Every row comes from one small tree of marks. The marks that hang from a mark follow it in brackets, in the order of their numbers. Every link used is in the known rows. Which tree was each row made from?
Known rows
j292[j920[j454]]: [ 1.55 -0.49  1.68  0.48 -0.07 -2.06 -0.57 -0.39 -2.94  1.77  1.78 -2.00
  0.09 -0.39 -0.96 -0.16 -0.42  0.24  1.72  1.02  4.14  0.71 -1.25 -2.38
  1.28]
j160[j107[j724[j103[j920]]] j351]: [-1.08  0.79 -2.17 -1.24  1.30 -1.19 -0.17 -2.01  1.50 -0.29 -5.12 -0.04
  0.96  1.51  0.46  0.47  1.65 -1.63 -1.64 -1.69 -1.65 -0.56  0.15 -1.89
 -2.13]
j454[j103[j160[j724]] j292]: [ 0.48 -1.01 -0.55  2.04  0.46 -0.15 -1.06  0.68  0.18  0.21  1.87  0.28
 -0.68 -1.77 -0.64  0.02 -0.95  0.77  0.30  1.34  1.30  1.35 -1.80  2.30
  0.95]
j103[j920]: [ 0.57 -0.86 -0.72 -0.15 -1.26  0.11  0.96  1.34 -0.69  1.69 -0.02 -1.98
  0.43  1.31 -0.59 -1.50  0.52  1.84 -2.49 -0.47  0.70  1.44 -1.74 -0.04
 -0.05]
j292[j920[j454[j103]]]: [ 2.28 -1.29  1.47  2.75  0.50 -2.95 -0.56  0.62 -2.91  2.21  2.21 -2.40
  0.96 -0.59 -1.95 -0.70 -0.55 -0.12  1.46  2.27  5.57  0.79 -1.05 -0.34
  1.85]
j103[j107[j351] j160[j724] j920]: [-1.00 -0.01  0.72 -0.22  0.23  2.53 -1.55 -1.10  1.90 -0.32  0.36  1.38
 -1.90  0.57 -0.37 -1.61 -0.25  0.25 -0.28 -1.21 -2.00 -0.73  0.37  1.65
 -0.20]
j454[j103[j107[j724] j160[j351]]]: [-1.14  0.89 -1.57  0.93  1.89  1.35  0.33  2.06  1.45 -0.62  1.51  2.03
 -1.00 -1.13  0.00  0.27 -0.69 -0.83  0.79  0.72  0.63 -2.41  1.79  2.22
 -1.06]
j103[j107[j160[j351] j724] j920]: [-2.27 -0.42 -0.48 -1.53  1.59  1.52  0.65  0.54 -0.33 -0.83 -0.60  2.34
  0.87 -0.52 -1.42 -1.02  1.97 -3.99 -0.02 -1.07 -1.70 -1.08 -0.91  0.38
 -1.44]
j292[j920]: [ 1.14 -0.43  0.14 -1.16  0.21 -0.59  0.79  1.03 -0.85  1.62  1.98 -2.00
  0.31 -0.80  0.14 -0.01 -1.01  1.32  0.80  0.85  2.83  0.30  0.10 -1.31
  0.95]
j107[j160 j351]: [-0.29 -1.04  0.88 -2.30  0.13 -1.00  0.02  2.29 -0.18 -0.86  2.06  1.49
 -0.38 -1.91  0.68 -0.22  0.65 -1.04  0.64  1.20 -0.78 -0.64  1.46  1.44
  0.25]
j107[j103[j920] j160[j724] j351]: [-2.70 -0.07  1.00 -0.06  0.20  0.40  0.95  0.45 -1.71 -1.52 -1.80  2.39
  1.89 -0.67  0.68 -1.09 -0.02 -1.41 -1.42  0.55 -3.47  0.95 -0.39 -0.90
  0.18]
j107[j160 j724]: [-2.77  0.06 -1.54 -1.40  1.25 -0.86  1.68  2.91 -0.95 -2.32  1.63  1.48
 -0.07 -2.14  0.64  1.49  1.21 -1.75  0.38  1.35 -1.40 -1.01 -0.65  1.05
 -0.63]
j160[j107[j103] j351]: [ 0.98  2.06  0.12 -1.77 -0.50  1.01  1.03  0.15 -0.53  0.64 -3.10  1.08
  1.96 -0.56  2.15  1.05 -2.09  0.86 -0.87 -0.91 -0.48  0.42  2.16 -4.35
 -1.42]
j724[j160[j107[j103[j920]] j351]]: [ 0.27  1.11  0.71 -0.05  0.10  0.31  0.81 -1.42 -0.82  0.50 -4.68 -1.59
  3.92 -1.02  0.57 -0.11 -0.53  0.18 -2.07 -1.08 -1.10  0.02  2.24 -5.02
 -0.06]
j920[j454]: [ 1.36  0.34  0.74  0.41 -1.24 -1.35 -0.61  0.40 -2.48  1.45  1.74 -0.96
 -0.75  0.71 -0.54  0.28 -0.11  1.18 -0.01  0.41  2.32  1.10 -1.64 -1.42
  0.51]
j724[j103[j107 j920] j160[j351]]: [ 0.82  1.15 -0.28 -0.86 -0.04  1.33 -0.02 -3.16  1.32  0.70 -0.76 -2.62
  0.01  2.67 -1.05  0.15  0.44  0.71 -0.88 -1.29 -0.52 -1.30  1.38 -2.33
  0.76]
j160[j351 j724]: [ 0.97  0.95  0.61 -1.15  1.52  1.24 -1.85 -0.53 -1.81  3.04  0.81  1.81
  0.20 -0.96 -0.85 -0.97 -1.39 -0.90 -0.78 -0.09  1.94  1.12 -1.18 -3.40
  0.08]
j160[j107[j103[j920] j724] j351]: [-1.86  1.24 -1.14 -0.55  0.57  0.00  1.61  0.01 -0.33 -0.38 -5.91  1.46
  3.37 -0.20  1.63  0.03  0.35 -1.70 -2.22 -1.63 -2.58  0.45  0.59 -3.30
 -2.24]
j292[j920[j454[j103[j107[j724]]]]]: [ 0.36 -0.23  0.56  1.93  1.36 -1.73 -0.22  0.05 -0.97  0.29  2.23 -0.38
  0.25 -0.08 -1.67  1.04  0.67 -2.74  2.80  0.96  2.81 -0.79 -0.72  0.82
  0.92]
j454[j103[j107[j351]]]: [ 2.53 -0.25  0.66 -0.47 -0.58  0.46 -0.51  1.54  2.31  0.97  2.90  0.67
 -0.61  0.75 -0.15  0.08 -0.16 -0.11  0.43  0.11  0.21 -0.61  2.21  2.88
  0.63]
j160[j107[j103] j351 j724]: [ 0.20  2.54  0.65 -1.33  0.88  1.77 -0.33 -1.38 -1.10  0.96 -3.24  2.48
  2.05 -1.00  1.32  0.97 -2.58 -0.55 -0.84 -1.11 -0.74  1.02  0.67 -5.49
 -1.07]
j454[j103 j292[j920]]: [ 2.99 -2.65  0.53  0.59 -0.02 -2.12  0.10  0.91 -0.13  2.07  1.95 -2.32
  1.67 -1.47 -0.76 -0.35  0.04 -0.38  1.53  1.30  3.56  1.99 -1.07  1.33
  1.80]
j103[j107 j160 j920[j454[j292]]]: [ 0.65 -1.28  1.01  1.12 -2.45  0.72 -0.78 -1.87 -0.02 -0.33  0.19 -1.35
 -1.61  1.66 -1.31 -0.68  1.22  0.89  0.99 -1.70 -0.03  1.11 -2.69  1.77
  0.14]
j454[j103[j160[j351 j724]] j292]: [ 1.06 -1.05  0.30  1.77  1.54  0.29 -2.16 -0.14 -0.49  1.64  0.76  1.54
  0.09 -2.48 -1.08 -1.38 -1.12 -0.93  0.39  1.17  2.43  1.18 -1.23  0.63
  0.48]

Which tree is each row?
[-0.15  0.81 -0.73 -0.08  0.92  0.62 -1.11 -2.73 -0.80  2.14 -2.24 -0.12
  0.17  2.46 -1.14 -1.49 -0.18  0.14 -2.31 -0.64  0.51  1.24 -2.01 -2.97
 -0.28]
j160[j351 j724[j103[j920]]]
[-3.04  1.35 -2.56 -1.00  0.46 -1.69  0.83  0.78  2.93 -3.58  0.02  1.06
 -2.91  0.30  3.42  2.05  0.67  1.22  0.25  1.29 -3.16 -2.70  2.87  2.32
 -0.89]
j107[j351 j724[j103[j160]]]
[ 1.91 -2.33  0.72  1.37  1.25 -1.18 -0.62  0.64 -0.21  1.73  0.96 -0.96
  1.03 -3.10 -0.66 -1.81 -0.93 -0.35  2.10  1.84  4.42  0.36  0.54  1.21
  0.99]
j454[j103[j160[j351]] j292[j920]]
[ 0.92 -1.34  2.08  1.60  0.96 -0.94 -0.14  0.33 -2.44 -0.19  3.45 -0.85
  0.15 -0.81 -2.72  0.25 -0.18 -2.16  3.63  1.82  3.93 -0.88 -0.54  1.21
  1.45]
j292[j920[j454[j103[j107[j160]]]]]
[-0.64 -1.16  0.20  1.59  1.16  1.93 -0.17  0.53 -0.83 -0.03  1.45  0.64
  0.68  0.30 -3.27 -1.18  0.32 -1.76 -0.49  0.18  0.23  0.35 -2.40  2.25
  0.54]
j454[j103[j107[j160[j724]] j920]]
[-1.27  0.26 -1.26 -1.25 -1.13  1.53  1.94 -0.65  1.00 -2.23  0.29 -1.23
 -1.41  3.38 -0.51  0.86  0.75  1.20 -0.32 -0.83 -2.06 -0.83 -0.75  1.53
 -0.54]
j724[j103[j107[j160] j920]]
[-3.83  1.85 -1.52 -0.28 -0.22 -0.54  2.57  2.79  1.19 -3.57 -0.77  2.58
 -0.62 -1.35  4.49  1.65 -0.79  1.25 -0.37  1.31 -4.02 -1.79  3.25  1.00
 -0.97]
j107[j103[j160] j351 j724]
[ 2.39 -1.39  1.56  0.15 -2.71  0.11 -1.10 -2.31 -0.57  1.60  0.18 -1.34
 -0.24  2.58 -2.00 -0.61  1.97 -0.77  0.49 -2.49  0.09  2.58 -3.84  0.27
  0.60]
j103[j107 j920[j454[j292]]]
[-2.68  1.66 -0.11 -0.47  0.23  1.45  1.97  1.32 -2.69 -1.90  0.61  2.24
  0.89 -1.13  1.26  1.56 -1.96  0.37 -0.43  1.24 -1.78  0.70 -0.94 -2.14
  0.14]
j107[j103 j160[j724]]
[ 0.87  0.36  0.35  2.77 -0.82  0.46 -0.35  0.95 -0.52 -0.43  3.19 -0.59
 -2.37  0.81 -1.18  0.50 -1.16  2.05  1.28  0.99  2.52 -1.16  0.17  2.40
  0.32]
j920[j454[j103[j107 j160]]]
[-1.49 -0.17  0.63  2.91  0.16 -0.11 -1.62 -1.21 -2.98  0.39 -0.40 -0.60
 -1.20  0.31 -1.86 -1.93 -0.24  1.11 -1.09  0.30  1.51  0.95 -3.36 -0.79
  0.15]
j103[j160[j724] j920[j454]]
[ 3.25 -1.10 -0.02 -0.23 -1.57  0.76  0.04  0.77  1.83  1.23  2.73 -0.60
 -0.16  0.92 -0.73  0.99  0.12  0.14  0.99 -0.57  0.82  1.57 -0.84  2.74
  0.88]
j454[j103[j107] j292]
[ 0.19  0.11  0.25 -1.80  0.01 -0.32 -1.08  0.82  2.53 -1.29 -0.53  0.55
 -1.44 -2.03  2.03  0.61 -0.48  1.39  0.61 -0.11 -1.08 -1.81  3.68  1.18
 -0.99]
j103[j160[j107[j351]]]
[ 1.71 -1.62  0.23  0.89 -0.20  0.56  0.43  0.43  1.95 -0.25  2.84 -1.69
 -0.63 -1.08 -0.46  0.44 -0.99  0.92  2.93  0.65  2.41 -0.35  0.63  3.44
  1.29]
j454[j103[j107 j160] j292[j920]]
[ 0.48  1.91 -0.55 -1.22  1.14  0.74 -1.26 -2.17 -0.56  1.72 -0.21  0.96
 -0.90  1.39  0.07  0.44 -1.48  0.35 -0.78  0.01  0.86  0.59 -0.76 -3.38
 -0.04]
j160[j351 j724[j103]]
[-2.57 -0.12 -1.04 -0.70  0.19  0.89  0.33  1.00  2.95 -2.13 -0.22  1.39
 -1.60  0.24  1.05 -0.57  1.59 -0.64 -0.19 -0.93 -3.57 -2.09  1.53  3.36
 -1.13]
j103[j107[j351 j724] j160 j920]
[-1.11 -0.06  0.23 -1.08  0.83 -0.21 -0.40 -0.66  2.40 -0.96  0.12 -0.40
  0.65 -0.41 -0.21  0.31  2.78 -2.77 -0.26 -0.89 -3.54 -1.73  1.89  0.77
  0.81]
j103[j107[j351 j724[j160]] j920]
[ 3.22 -1.91  1.03  2.19 -1.43 -2.75 -1.30  0.35 -1.83  1.87  1.70 -1.24
  0.50  0.04 -1.51  0.03  1.05 -0.52  0.69  0.88  3.04  2.83 -2.89  1.27
  1.45]
j920[j454[j103 j292]]
[ 1.72 -0.85 -0.56  1.34 -1.08  1.25  0.92  1.49  0.89  1.67  1.23 -1.68
  0.43  2.42 -2.00 -1.20  0.26  1.16 -1.63 -0.58  1.11  0.73 -1.03  2.50
  0.12]
j454[j103[j107 j920]]
[-1.29 -0.08 -0.46  0.56  0.98  1.29 -1.18 -1.05  0.38 -0.36 -2.39 -0.47
 -0.28 -0.75 -0.58 -0.82 -0.60  1.27 -1.29 -1.03 -0.41  0.10 -0.92 -0.63
 -1.04]
j103[j160[j107 j724] j920]
[-0.37 -1.57  1.11  2.40 -0.52 -0.71 -2.36 -2.32 -2.28  0.51 -0.86 -0.56
 -0.69 -0.12 -1.83 -1.63  0.91 -0.23 -0.13 -0.43  0.76  2.53 -4.74 -0.11
  0.71]
j103[j160[j724] j920[j454[j292]]]
[ 2.63 -0.56  1.79  1.82  0.09 -0.80 -0.65 -0.40 -1.40  1.76  3.00 -1.69
  0.09  0.67 -2.29  0.10 -0.72 -0.48  2.53  0.83  4.57 -0.04 -0.50  0.32
  1.54]
j292[j920[j454[j103[j107]]]]
[-0.70  1.25 -1.45 -0.35 -0.66  2.49  0.71 -1.67  1.85 -0.45 -1.21 -0.84
 -2.22  3.34  0.09 -0.65 -0.82  2.73 -0.81 -1.29 -0.61 -1.69  1.01  0.34
 -1.29]
j724[j103[j107 j160[j351] j920]]
[ 2.43 -3.00 -0.41  1.73 -1.35 -1.45  0.28  1.28  0.00  2.21 -0.13 -2.30
  1.83  0.67 -1.59 -1.75  1.55  0.19 -1.81 -0.02  1.35  3.04 -2.86  2.58
  0.81]
j454[j103[j920] j292]
[-0.37  0.25 -0.31 -2.76  1.08 -1.76 -1.07  0.78  2.50 -0.94 -1.38  1.78
  0.27 -1.77  1.90  1.61  1.64 -2.48  0.38 -0.74 -2.64 -0.86  2.42  0.23
 -1.16]
j160[j107[j351 j724]]
[-2.31  0.93 -1.50  1.53 -2.02  1.17  3.59  2.19 -0.80 -1.52 -1.65 -1.15
  0.25  0.98  2.07 -0.41 -1.65  4.68 -2.54  0.34 -1.53  0.12  0.26  0.09
 -0.75]
j107[j103[j160 j920]]
[-2.30  0.00 -0.87 -1.75  2.33 -0.51  0.46  2.12 -1.58 -0.91  0.56  2.88
  0.68 -2.78  0.09  0.15  1.12 -3.39  0.44  1.11 -0.34 -1.01 -0.02 -0.68
 -1.03]
j107[j160[j351] j724]
[ 3.28 -1.87  0.88 -0.16 -0.46  0.08  0.05  0.00  1.39  1.56  2.81 -1.73
  0.81 -0.17 -1.10  0.52 -0.16 -0.67  2.64 -0.03  2.47  1.12 -0.47  1.95
  1.71]
j454[j103[j107] j292[j920]]
[-1.29  2.14 -0.71  0.04 -0.65  1.60  2.44  1.87 -1.22 -0.58 -0.64  1.18
  0.00 -0.80  2.69  0.08 -3.10  3.38 -0.95  0.91 -0.03 -0.71  2.16 -2.11
 -0.96]
j107[j103[j160[j351]]]
[-3.21  0.78 -2.92  0.69  1.08 -0.50  1.10 -0.24  0.79 -1.56 -2.72 -0.03
 -1.05  1.40  0.96 -0.57  0.75  0.70 -1.69  0.29 -1.17 -1.67  0.21  0.26
 -1.72]
j107[j724[j103[j160[j351] j920]]]
[ 0.00  1.67 -1.40 -1.37  0.54  0.40 -0.44 -1.33  1.80 -1.07 -2.20 -0.37
 -1.81  0.30  1.81  1.42 -1.60  2.55  0.15 -0.33  0.27 -1.93  2.97 -1.43
 -1.76]
j724[j103[j160[j107 j351]]]
[-0.63  0.25 -0.54 -1.69 -0.10  1.81  0.85 -1.46  0.31 -0.61 -0.79  0.13
 -0.63  2.57 -1.10 -0.44  0.64 -0.52 -0.26 -1.11 -0.95 -0.95 -0.20 -0.11
 -0.90]
j724[j103[j107[j160[j351]] j920]]
[-2.04 -0.57  0.60 -0.58 -1.20 -0.44  2.52  1.98 -1.04 -1.93 -1.64  1.08
  1.91 -0.23  1.51 -1.03  0.39 -0.14 -1.58  0.74 -3.22  0.27  0.90  0.45
 -0.23]
j107[j103[j920] j160 j351]
[ 0.63 -0.64  0.97  1.61 -3.35 -1.37  1.17 -1.02 -2.71  0.51 -2.48 -1.19
  1.89  1.98  0.29 -0.33  0.75  0.81 -1.23 -1.00 -0.77  3.69 -3.53 -1.60
  0.48]
j107[j103[j920[j454[j292]]]]
[-0.56  0.93 -0.36 -2.85  0.18  0.38 -0.16  0.96  2.76 -0.82  1.71  2.39
 -1.25  0.13  1.48  1.47  1.19 -1.98  0.88 -0.90 -2.99 -1.30  1.81  1.49
 -0.46]
j103[j107[j351 j724]]
[ 0.62 -0.42 -0.04  3.66 -0.38 -1.64 -0.33  1.97 -2.10  0.03  2.18 -1.19
 -1.48 -0.44 -0.82 -0.23 -0.92  2.38  0.18  2.35  3.55 -0.48 -0.40  1.89
  0.49]
j920[j454[j103[j160]]]
[-0.54  0.56  0.68 -1.28  1.42  0.32 -2.62 -0.77  1.87 -0.89 -0.78  1.83
 -1.47 -2.41  1.27  0.51 -0.98  0.03  0.79 -0.23 -1.32 -1.13  2.31 -0.12
 -0.60]
j103[j160[j107[j351] j724]]
[ 0.76  2.21  0.78 -1.28  0.43  0.37  0.71 -0.85 -0.59  0.05 -2.56 -0.58
  2.82 -2.13  1.68  1.95 -1.67  0.39 -0.41 -0.20 -0.82 -0.71  3.71 -5.39
  0.11]
j724[j160[j107[j103] j351]]
[-0.66 -0.77 -1.35  1.04 -1.18 -3.45 -0.19 -2.61 -0.50 -0.92 -2.46 -1.37
 -0.20  2.94 -0.13  0.88  3.42 -1.44 -0.36 -0.83 -1.56  2.11 -4.05  0.29
  0.02]
j107[j724[j103[j920[j454[j292]]]]]
[-2.26  1.98  0.11 -0.01 -0.06  1.11  0.70  0.74  0.05 -1.78 -0.06  2.59
 -0.74 -1.10  3.02  0.55 -2.67  2.22 -0.54  1.08 -2.57 -0.53  2.10 -0.69
  0.00]
j107[j103[j160[j724]] j351]
[ 2.72 -2.01  2.81 -0.56 -2.52 -0.86 -2.47 -2.70  0.66  1.45 -0.21  0.00
 -0.33  2.06 -1.37 -1.29  2.76 -2.25  0.96 -2.51 -1.12  2.20 -1.96  1.35
  0.75]
j103[j107[j351] j920[j454[j292]]]
[-0.69  1.17  0.30 -2.33  1.11 -0.15 -0.47 -0.13  2.65 -1.45  2.12  0.70
 -0.42 -1.44  1.06  2.27  1.60 -2.40  1.37 -0.10 -3.15 -2.45  3.27  0.34
  1.03]
j103[j107[j351 j724[j160]]]
[ 0.41  1.37 -0.12 -1.42 -0.17  3.07 -0.12  0.61  0.87  0.38  1.81  1.02
 -2.14 -0.16  0.29 -0.18 -1.98  1.74  0.72 -0.69  0.82 -1.76  1.87 -0.10
 -0.91]
j103[j107 j160[j351]]
[ 0.65 -0.08  0.21 -1.17  0.12 -2.16 -1.05 -2.95  2.78 -0.97 -3.15 -3.17
  0.70  0.78  0.70  0.95  1.82  0.33 -0.95 -0.70 -2.54 -1.25  3.19 -1.03
  0.70]
j724[j103[j920] j160[j107[j351]]]
